Each row comes from the steps of one path. Every step used is in the known rows, and no mark comes twice. Write the path behind each row, first mark first.
Known rows
kopus/nakuz: [  0  -2  -4   8  -2 -16  18  -3  14  -2  -1  -5  -6   5  -5  -2   3  -4
   0  14   5   2   5   3 -11  -7  -4  12  -2  -7   6  -3  -7]
gelo/lesek/kopus/nakuz: [  0   2   3  10   4  -3  21  -2  24   0 -11   7  -6  -4   2  24  -4  26
  10  17 -14  -4  11   8  -6  -8 -21   9 -10 -13  -6  -4 -12]
gelo/nakuz: [  4  -5   1  15  -3 -14  10  -3   4  -1   0   4  -4   1  -7  18   5  -7
  -3   6   0  11  10  -1   1   0  -5   4  -4   4 -17  -5   1]
nakuz/zotu/lesek: [  2   8  -2   5  31   5   6  -4 -17 -16  -5  -9  -1   3   6  15   4   0
  -1   6  13   0   2   2   1  -4  -2   1 -15   6  -1  10 -11]
fezo/lesek/badu/nakuz/tetope: [ -7 -12   1 -14  24  28   8   9  31  -4  17   0   2 -30 -26  -2   2   6
 -27 -20 -15  29  17  -3  -6   2  11   2   6 -26 -23   7  -4]
lesek/badu/nakuz/kopus: [  1  -4 -29  14   8   5  11  -8  32  -7  31  -3   8 -17 -31   5  -3  -3
  -1 -24  -5   5  16  -5   4   7   1   8  -7 -17 -13   1  15]
tetope/nakuz/kopus/lesek: [  7  -7 -12  -4  -6  11   8  -8  30  -7  17 -23   9 -18 -27  -3 -10   1
  -3 -25  15  18 -13   1  21   1  -5 -21 -19   2  20   5   3]
kopus/nakuz/tetope/lesek: [ -7  -8  -9 -22   0 -12  11  23  32  -8  -2  -8  -5 -17 -17  -2   5  19
   1  20   0  25   4  -3 -21  -1  -1  -2 -15 -15   9   3 -18]
gelo/nakuz/fezo/lesek/kopus: [ -5  -7  17  19  15  19  18  -8  17   8  -3  -1  -8 -24   5  14   0  11
 -15  10 -26  15  19   2  11  -8 -18   5   2   1 -17  -6   5]
zotu/lesek/kopus/nakuz/tetope: [ -4  15   6 -19  29   7  14  19  40  -3  -8 -14  -4 -21   7  17  -1   4
  -1  22   5 -19  11   4  -6  -6 -14  17 -21 -21 -10   3 -20]
lesek/badu: [ -4  -7  -2   4  -2   2   6   0   6   0  11   1   7 -17 -14   2   0   0
   1   0 -15   2   3  -5   3  -3   5  12   0 -12 -16   2   3]
fezo/lesek/kopus/nakuz: [ -2  -3   2   9  15   6  20  -1  23   4  -8  -7  -9  -5   7  -5   0  10
 -17  22  -3   5  12  14  -2  -7 -15   8   6 -13  -2  -1 -14]
gelo/lesek/zotu: [  0   4   7   2   2  -4   6 -19  -9   8  13   7  -2  19 -23  21   1  20
   9  -1 -14  26   4  -8   2  -3 -12   1  -6  -3 -18  -4   5]
nakuz/lesek/zotu: [  1   7   8  -2  -3  -3   3 -12  -6   6  18 -14  -1   7 -15  -1   3   6
  -1  -7  14  24   6  -3  -5  -8  -5   7   0   0 -14  -2   2]
badu/nakuz/zotu/lesek/fezo: [  2  22  -9  23  44   5  15 -24  -3 -23  -1  -8   1  -9 -14  13   3   4
  -3 -16  15  27  23  17   2  -6  -6   2 -19  -8  -2   5 -13]
tetope/nakuz/lesek: [  4  -5  13  -9  -2   7   7   4  19  -5   8 -13   0  -9 -15  -4  -2   3
   1 -16  17  25 -18   4  -4  -3   2   4   2   1   4   8  -5]
kopus/lesek: [  3  -2   2  -1  -7   6   2  -8   3   1  -1 -14   9 -12  -4   1  -7   5
 -13 -12   5   5   2   5   6 -10   1 -24 -15   3   6   2  -1]
badu/nakuz/fezo/lesek/kopus: [ -2   0   8  19  23  35  14 -13  25   7  -1  -5  -3 -17   2   2  -3  17
 -19 -16 -29  15  20   6   1  -9 -12  -2   2  -9   6  -1   5]
badu/nakuz/tetope/lesek: [ -5  -6 -15 -21   5  11   4  14  30  -7   1  -2  -4 -14 -21   0   4  18
  -7 -16 -10  30   8   1 -15   5   0 -15 -15 -15  12   5 -10]
zotu/lesek/fezo: [ -2  22   7   0  33  -8   3  -3   2 -11   2  -9  -1 -23  -6   8  -3  10
  -4  11  13  12  12  10   8  -5  -1   9 -11  -1 -11   0  -2]
tetope/lesek/badu/nakuz: [ -2  -5 -20  10   3   5  11   3  21  -5  13   1   4 -12 -37   1   5  16
  -6 -11 -28  32  15   3  -7   3   3   2 -14 -12   2   2   3]
fezo/nakuz/lesek/kopus: [  0  -5  -2   1  -7  12   3   2  15   1  -2 -11  -3 -20  14  -4  -5  16
  14 -12  11  11  21   8  -8  -7  -9   9   0 -15 -17   6  -2]
tetope/lesek/kopus: [ -2   5 -12  -2   0  11   2   8  15   2 -14   0  -1  -9  -1  -3  -2  25
   5  12 -18   3   8   9   0   1 -13  -3 -14  -1  11   0  -6]
tetope/nakuz/fezo/lesek: [ -6 -13  23   1  15  19  11  -5  19   1  10  -8  -2 -15 -18  -8  -2   5
 -12  -5 -18  39 -12   0   9  -4   0  -6  10   0  14   5   3]
badu/nakuz/zotu/lesek: [  5  12 -10  17  36  13  16 -11  -6 -18  -1  -7  -2   9  -3  22   2  -4
  -7 -15   7  12  12   6  -3  -5  -1  -3 -20  -5   5   4  -9]
nakuz/kopus: [  3  -1 -19   1   2   1  -1  -1  13  -6  17  -8  -2  -4  -3   0  -3   2
   3  -4  12  -7   1  -5   5   8  -3  -2  -4  -2   0   1  11]
nakuz/fezo/lesek: [ -9  -7  20   6  17  14   2  -3   2   3   7  -6  -3 -13   0  -5  -4  17
 -18   5 -16  19   2  -7   4  -7   1  -9   9  -1  -1   3   8]
zotu/lesek/badu: [ -2   6   4   0  23   2   5  10   4  -2  18  -9   4 -18 -12  14  -3   0
  -6  12  -8  -4   3  -6   6  -4   5  16 -11  -5 -23   6   6]

Which path is each row?
[  1  10  -4  13  30 -11  23  -4  -3 -17  -1 -12  -5  11  -2  17   3  -4
   0  20  15   7   9   5  -8 -10  -5  11 -18  -4   3   8 -17] -> kopus/nakuz/zotu/lesek
[-13 -11  -6 -25  -1   8  -2  25  26  -4  11  -3   5 -31 -26  -6   4  22
   0   7 -20  21   3  -8  -8   3   6   1 -12 -21 -12   9  -7] -> nakuz/tetope/lesek/badu
[ -3 -10  -2  11  20  16  14  -5  19  -1  15  -1   2 -12 -26  -1  -1   4
 -28 -15 -19  32  16   3  -3   1   8   4   8 -14 -16  -1   1] -> fezo/lesek/badu/nakuz
[  2  16  -7  10  33  19   8  -6  -5 -11 -15  -5   1  -2  17  15  -2   4
   6   9   4 -16   8   9   6  -4 -12   7 -18  -4  -4   7 -15] -> nakuz/zotu/lesek/kopus
[ -4 -18  -1   0 -10   1   3   4  13  -1  23  -9   4 -28 -13  -3  -5  10
   6 -11   8  28  18  -2  -9  -7  10  15   3 -20 -30   8   9] -> fezo/nakuz/lesek/badu
[ -5  -1   7   1  14   5   1 -17  -5   8  12  -5  -4  18 -16  -5   0   7
 -14   7  -5  40   4  -2   3   1  -7   2   8  -4 -12  -4   1] -> fezo/lesek/zotu
[  0   3 -14  22   5   7  26 -17   8  -8 -17  -1  -1   1   7   3   5   0
  13  13   3  -9  14  17  -8  -9 -19  13 -12 -12  11   1 -22] -> lesek/kopus/nakuz/zotu
[ -4  -3  -3  17  19  15  27 -12  12  -8 -14  -5  -6   0   4   0   5   9
 -11  16   0  14  14  20  -8  -9 -16   7  -1 -12   5   4 -23] -> fezo/lesek/kopus/nakuz/zotu
[ -1   7 -13  14  23  20   6  -9  -4  -9 -14  -5  -4  -6  19  13   0   6
  16   2   3   7  20   9   4  -6 -11  13 -18 -14  -8   9 -15] -> fezo/nakuz/zotu/lesek/kopus
[  2  11   1   5  29  22  19 -10  13 -14 -11 -11  -2  -3   0  16   1  -6
   8   1  -2   4  -9  13  11   0 -13  11 -22  -2  11   8 -19] -> tetope/nakuz/zotu/lesek/kopus
[ -4  -3 -16  21   6  -3   7 -28 -11 -19  -6   4   0 -17  -4  -8   3   8
  26 -10  10  42  26  14  -3  -2  -5   3  -3 -13  -8   8 -12] -> lesek/fezo/nakuz/zotu
[  1 -12   9  11  -5 -10  14   4  13  -2  20  -5   4 -27 -24  16   3   1
  -6   2   4  16  13   0  -5  -9   2  16  -3  -5 -43  -3   7] -> gelo/nakuz/lesek/badu
[  8  -1 -19  13 -10 -10  13 -30  10  -1  26 -17   1  -4 -31  21  -2  -3
  -7  -9  13  26  17  -7  21  -4 -14 -13 -26   2 -19  -9  15] -> gelo/nakuz/kopus/lesek/zotu
[ -1  -9 -40  10   4   3  11   4  35 -11  30  -5   6 -21 -41   2   0  18
  -3 -15 -13  27  14  -1  -2   9  -1  -2 -16 -17  -1   3  13] -> tetope/lesek/badu/nakuz/kopus
[  0  -9  13  -5  -4   7  11   4  25  -3  20 -11   8 -23 -30  -4  -1   0
  -1 -14   1  24 -10   0  -2  -4   5  15   1  -9 -12   7   0] -> tetope/nakuz/lesek/badu
[  5  -6   9   5  -4  -9  11   6   6  -2   8  -5  -4 -10  -6  14   3   1
 -10   0  20  13  12  -2  -9  -7  -2   5  -3   6 -24  -3   3] -> gelo/nakuz/lesek
[  2  -6 -12  -4   3   2   9  -5  31  -8  19 -10   0  -4 -20  -2  -3  -5
   6 -15  11  11 -15  -1  11   8  -6   3  -3  -3  15   6   7] -> tetope/nakuz/kopus
[  6  -7 -18  10  -8  -7  11 -12  18 -10  16 -16   2 -20 -15  17  -5   2
 -14  -9  16   8  11  -1  15  -4  -9 -22 -21   3 -10  -5  10] -> gelo/nakuz/kopus/lesek
[  2  -1 -17  20  11  15  15 -20  -2 -13  -5   4   1  10  -7   6   5  -6
  -1 -28   3  15   9   8  -9  -1  -3  -5  -8  -7  12   2 -12] -> badu/nakuz/zotu
[ -6 -10 -10  -1  -5  -1   2  11  10   0  11   0   5 -18 -28  -2   0  18
   1  13 -23  25   4  -1   0   2   2   3 -10  -6  -6   2   3] -> tetope/lesek/badu
[  0  -5   3   3  -8  10   3  -6  10  -2  13 -10  13 -28 -21   1  -4   3
 -11 -10  -9  10   5  -1  11  -7   5 -12 -16  -8 -11   1   1] -> kopus/lesek/badu
[ -7  -9  -6  20   2  10  18  -3  25   0  17  -5   5 -24 -35   3   2  22
   1 -10 -42  36  16  -6  -3  -6   4  -1 -14 -10   3   2  13] -> tetope/lesek/badu/nakuz/fezo
[ -1 -13 -25  10  22  15  11  -6  31  -6  32  -7   1 -20 -30   1  -3   7
 -25 -20  -7  26  18  -3   4   6   3  -1   4 -18 -14   2  14] -> fezo/lesek/badu/nakuz/kopus
[ -6 -11   5   1  14  10   5   4   7   1  16   1   4 -16 -14  -4  -2   7
 -21   6 -16  23   6  -2   3   0   5   5  11 -10 -21   3   4] -> fezo/lesek/badu
[  1   1  10  -1   0 -15  18   6  14  -4  11 -17  -6  -5  -4  -4  -1   7
  -5   6  23   8   4   5 -20 -12  -3   6  -3  -5  -3   0  -5] -> kopus/nakuz/lesek
[  3  20 -15  17  37  29  17 -13   8 -11 -15  -7   0   3   7  22   0   2
  -4 -14  -3  -6  18  15   3  -5 -15   5 -24  -7   4   4 -13] -> badu/nakuz/zotu/lesek/kopus
[ 11   7 -25  13  -1   8  12 -35  17  -1  28 -21   6   2 -34   8  -5   4
 -13 -40  10  28  16  -1  11  -5 -11 -20 -26  -5   4  -5  10] -> badu/nakuz/kopus/lesek/zotu
[  2   2   5  10  -1   5  12   2  16   0  -3  -5  -3 -16   5  19  -1   8
  -3   0   8  -5  18  10  -3 -10 -16  11  -5   0 -25  -4   0] -> gelo/nakuz/lesek/kopus
